What can hang from each mark
k_502: k_209
k_209: k_144 k_502
k_60: k_902
k_937: k_144
k_34: k_886
k_886: k_60 k_144
k_732: k_159 k_902
k_902: k_34 k_60 k_144
k_144: k_209 k_902

Each row was made from one small tree. The marks that hang from a mark follow it in brackets, in the order of their numbers. Every link used is in the known rows. Write each row's tree.
Known rows
k_902(k_60 k_144(k_209(k_502))): [ 2.71 -1.28 -0.53 -2.15 -4.37  1.17 -1.24 -2.92  1.92 -2.29 -0.26  0.85
  2.93 -0.87 -0.30 -1.13  0.81  1.62  1.31  3.25]
k_732(k_159 k_902(k_60 k_144)): [-4.91  0.39  3.11 -3.40 -0.57  4.97  0.29 -5.59 -3.61 -1.61  0.48 -4.81
  0.80  1.80 -2.44  3.33 -0.41  2.91 -0.82  3.73]
k_732(k_159 k_902(k_60 k_144(k_209))): [-2.38 -1.02  2.06 -3.86 -2.04  3.29 -1.08 -6.37 -2.84 -1.37  0.09 -4.09
  0.17  0.88 -0.04  4.24 -1.40  4.94 -1.87  5.57]
k_209(k_144(k_902(k_60)) k_502): [ 0.75 -3.17  2.62 -1.60  0.16  0.42 -1.59 -1.64  1.97 -2.26 -1.93  1.48
  2.51  0.55 -2.16 -4.55  1.31 -0.95  1.75 -1.12]
k_209(k_144): [ 0.27 -0.08  0.79  1.99 -0.01  2.73  0.80 -1.82  0.81 -4.08 -1.18 -3.34
  1.17  0.86 -2.81 -0.84  1.86 -1.14  2.73 -5.28]
k_937(k_144(k_902)): [ 1.25 -2.18  4.11  1.86  1.56  0.22 -0.05 -1.28  0.28  0.73 -2.03  0.15
  1.26  3.39 -4.13  0.94 -1.77 -1.72  1.19 -3.13]
k_732(k_159): [-0.53  1.43  3.29  0.38 -1.30  4.69 -0.57 -4.03 -1.73 -2.65  0.81 -6.71
  0.92  1.46 -2.75 -0.46  1.58 -0.82  1.83 -5.07]
k_937(k_144(k_209)): [ 3.96 -1.58  1.30  1.74 -1.35  0.52 -0.25 -3.16  0.76 -0.93 -0.73 -1.40
  1.06  1.29 -1.35  2.67 -1.63 -0.11  1.70 -2.75]
k_34(k_886(k_144(k_902))): [-1.41 -1.03  0.77  3.58  0.98  2.35 -0.12  0.09 -0.27  2.05 -3.25 -0.09
 -0.94  1.35 -1.82 -0.18 -0.53 -0.32 -2.70 -3.49]
k_34(k_886(k_144(k_209))): [ 1.27 -0.55 -2.37  3.58 -2.01  2.65 -0.37 -1.77  0.28  0.57 -2.05 -1.46
 -1.15 -0.73  1.01  1.48 -0.32  1.28 -2.14 -3.05]
k_902(k_34(k_886(k_144(k_209(k_502)))) k_60): [ 0.31  0.95 -2.73 -1.56 -3.99  1.78 -1.28 -4.65  0.08  1.24 -2.04  2.30
  0.06 -2.02  1.41 -2.24  0.23  1.30 -2.66 -0.12]
k_937(k_144(k_209(k_502) k_902(k_34))): [ 2.80 -1.43  2.53 -1.91 -1.78 -3.19 -1.98 -3.11  2.30  1.72 -4.37  4.11
  1.58  2.74 -1.79 -2.01 -1.38 -0.95  0.17 -1.19]
k_502(k_209(k_144(k_902(k_34(k_886(k_60)))))): [-2.46 -0.14  0.05  1.29  0.76  0.89  0.07  0.08 -1.96  2.24 -2.75  3.52
 -2.31 -0.64  0.07 -3.69  2.09  2.54 -4.15 -3.41]
k_937(k_144(k_902(k_34))): [-0.63  0.60  3.80  0.00  0.81 -0.04 -0.04 -3.11 -0.63  1.16 -3.10  1.08
  0.95  3.73 -4.70  0.09 -1.62 -1.39  0.14 -2.73]
k_60(k_902(k_34(k_886) k_144(k_209))): [-4.73  3.00 -1.66 -1.19 -0.60  0.80  0.53 -2.46  0.06  1.86 -2.36  1.54
  0.79  0.64 -0.53  2.58  1.49  3.15 -2.99 -0.87]
k_886(k_60 k_144): [-0.44 -1.31  1.78  0.83 -0.11  5.02  0.77  0.07 -2.65 -1.97 -0.33 -2.57
 -3.31  1.19 -1.94 -1.61  1.63  1.09 -2.65 -2.28]
k_144(k_209(k_502) k_902(k_34(k_886) k_60)): [ 1.02  0.53  0.43 -1.62 -2.77 -0.69 -3.42 -3.63  0.22  3.63 -1.78  2.68
  1.40 -1.60  0.24 -2.91 -0.40  0.83 -0.95 -1.40]
k_144(k_209 k_902): [ 4.03 -2.55  1.91  1.21 -1.19  0.49 -3.08 -0.56  0.76 -0.34 -1.48 -1.94
  0.13  0.49 -1.80  0.16 -0.94  0.87  0.23 -2.05]
k_886(k_144): [ 0.72 -0.60  0.18  1.81 -0.86  4.51  0.51 -1.00 -0.36 -2.90 -1.35 -3.06
 -0.39  1.18 -3.02 -0.18  0.54 -0.75 -0.47 -2.63]

Which tree is each row?
[ 2.01 -2.28  0.28 -4.15 -3.08  0.31 -3.41 -3.24  0.79 -0.47 -3.35  3.35
 -0.21  0.30 -0.46 -3.92 -0.89  1.65 -3.58  3.40]  k_886(k_144(k_209(k_502) k_902(k_34 k_60)))
[-1.67 -3.04  0.02 -1.34  0.79  1.38 -0.65  1.39  0.30  2.75 -1.58  2.51
 -2.40 -0.27  2.20 -1.87  2.90  2.51 -5.31 -2.35]  k_34(k_886(k_60(k_902) k_144(k_209(k_502))))
[ 2.63 -0.87 -0.78 -0.13 -4.10  0.17 -0.52 -1.19  3.20 -1.92 -2.19  0.59
  2.40  0.63 -0.88 -1.14  1.42  0.22  1.81  0.44]  k_902(k_144(k_209(k_502)))
[-4.50  4.89 -1.04 -0.15 -2.31  3.73  1.44 -4.94 -2.40  0.84 -0.33 -0.13
  1.55 -0.39 -2.29  0.73  0.80  1.55 -0.44 -0.33]  k_902(k_34(k_886) k_60 k_144)
[-2.14  4.37 -0.11  0.26 -1.55  4.32 -0.22 -4.76 -2.88  1.24  1.11 -2.52
  1.10 -1.87 -2.43 -0.14  0.62  0.13  0.64 -4.38]  k_902(k_34(k_886) k_60)
[ 2.89 -0.97  1.68 -3.80 -3.22 -0.37 -4.13 -3.60  0.54  0.17 -1.55  1.78
  1.55 -0.62 -1.33 -3.65 -0.36  0.98 -0.21  0.90]  k_144(k_209(k_502) k_902(k_34 k_60))
[ 4.58 -4.29  3.15  0.14 -0.91 -2.89 -1.92 -1.28  3.34  1.30 -3.27  3.03
  1.91  2.45 -1.26 -1.14 -1.60 -1.28  1.17 -1.38]  k_937(k_144(k_209(k_502) k_902))
[-7.03  3.01  1.83 -2.83 -1.33  2.12  0.73 -5.54 -5.05  3.62 -2.12 -2.00
 -3.62  1.90  1.51  2.67  0.45  5.81 -5.44  1.38]  k_732(k_159 k_902(k_34(k_886(k_60)) k_144(k_209)))
[-3.12 -1.10  0.54 -1.64 -0.10  0.06  0.29  1.12  0.82  3.04 -1.17  3.21
 -0.30  0.12  1.52 -0.78  3.67  3.10 -3.13 -0.94]  k_34(k_886(k_60(k_902(k_144(k_209(k_502))))))
[-2.91  3.44 -0.69  0.28 -2.83  1.55  1.01 -2.77 -2.53  2.36 -1.58  0.74
 -2.34  0.17  0.88  0.36  1.43  4.04 -3.21 -0.80]  k_902(k_34(k_886(k_60)) k_144(k_209))
[ 2.21 -4.25  0.13  0.03  0.07  2.13 -1.73 -0.55  0.35 -2.82 -0.42  1.38
  1.39 -1.70 -1.35 -2.21  0.32  1.67 -0.61  0.70]  k_502(k_209(k_144(k_902(k_60))))
[-0.93 -0.38  2.06 -3.37 -0.59  0.13 -1.48 -3.56  1.05 -1.88 -2.94  2.33
  2.06  1.00 -2.69 -5.37  1.32 -0.58  0.72 -0.63]  k_209(k_144(k_902(k_34 k_60)) k_502)
[ 0.23 -1.75  1.69 -1.85 -1.14  1.38 -1.82 -1.33 -2.36  0.38 -3.33  1.11
 -4.73  1.93 -0.38 -2.33 -0.34  3.83 -6.19  1.44]  k_886(k_60 k_144(k_209 k_902(k_34)))
[ 0.41 -1.08 -0.51  0.18 -0.25  0.68 -0.96 -0.63  0.71 -1.95 -3.46  2.05
  0.68  0.15 -2.49 -3.17  1.04  0.63 -1.26 -1.85]  k_502(k_209(k_144(k_902(k_34))))
[-8.67  4.47  1.55 -3.19 -0.74  4.30  1.19 -7.77 -4.72  2.20 -0.83 -2.87
  0.30  1.13 -1.48  3.18 -0.25  3.25 -2.57  2.08]  k_732(k_159 k_902(k_34(k_886) k_60 k_144))
[-2.27 -1.07  0.67 -4.32  0.38  2.97 -0.93 -1.02 -2.60 -0.75 -1.42  0.32
 -3.97  1.10 -0.18 -0.65  1.78  4.43 -6.87  0.34]  k_886(k_60(k_902(k_34)) k_144(k_209))
[-2.31  0.13  0.63  2.91  0.34  4.68  1.38 -0.19 -2.91  1.36 -0.59 -1.59
 -3.41  0.20 -0.42 -0.84  1.67  1.18 -3.27 -4.36]  k_34(k_886(k_60 k_144))
[-3.16  1.08 -2.27 -1.04  0.18  2.13 -0.53 -2.18 -0.44  1.57 -2.84  0.67
 -1.34  0.07  0.11  1.56  0.87  2.49 -5.25 -2.36]  k_60(k_902(k_34(k_886(k_144(k_209)))))
[ 4.74 -3.27  2.06  0.01 -1.99 -1.26 -3.58 -0.02  2.94  0.05 -2.36  0.45
  1.51  0.40 -1.43 -2.82  0.11 -0.76  1.26 -2.24]  k_144(k_209(k_502) k_902)
[-2.96  0.09  0.99 -5.87 -1.19  0.09 -0.39 -0.57  0.03  0.17 -1.94  3.32
 -0.41  1.59 -0.56 -2.63  3.67  3.45 -3.49  1.67]  k_886(k_60(k_902(k_34 k_144(k_209(k_502)))))
[ 1.35 -1.56  0.25 -2.78 -2.29  1.85 -2.85 -4.16 -1.31 -1.02 -2.48  1.09
 -1.49  0.54 -0.81 -0.97 -2.10  3.40 -4.47  3.82]  k_886(k_144(k_209 k_902(k_34 k_60)))
[-1.52 -0.03 -1.59  0.33 -0.25  1.47 -0.89 -2.54 -0.98  1.01 -1.83  3.34
  0.95 -2.25 -0.39 -2.24  0.42  1.92 -2.48 -1.25]  k_502(k_209(k_144(k_902(k_34(k_886) k_60))))
[ 0.75 -0.41  1.44 -1.61 -1.66 -2.36 -1.87 -4.96  0.71  4.67 -2.70  5.37
  1.78  0.47  0.33 -1.17 -2.11  0.39 -1.13 -0.74]  k_937(k_144(k_209(k_502) k_902(k_34(k_886) k_60)))
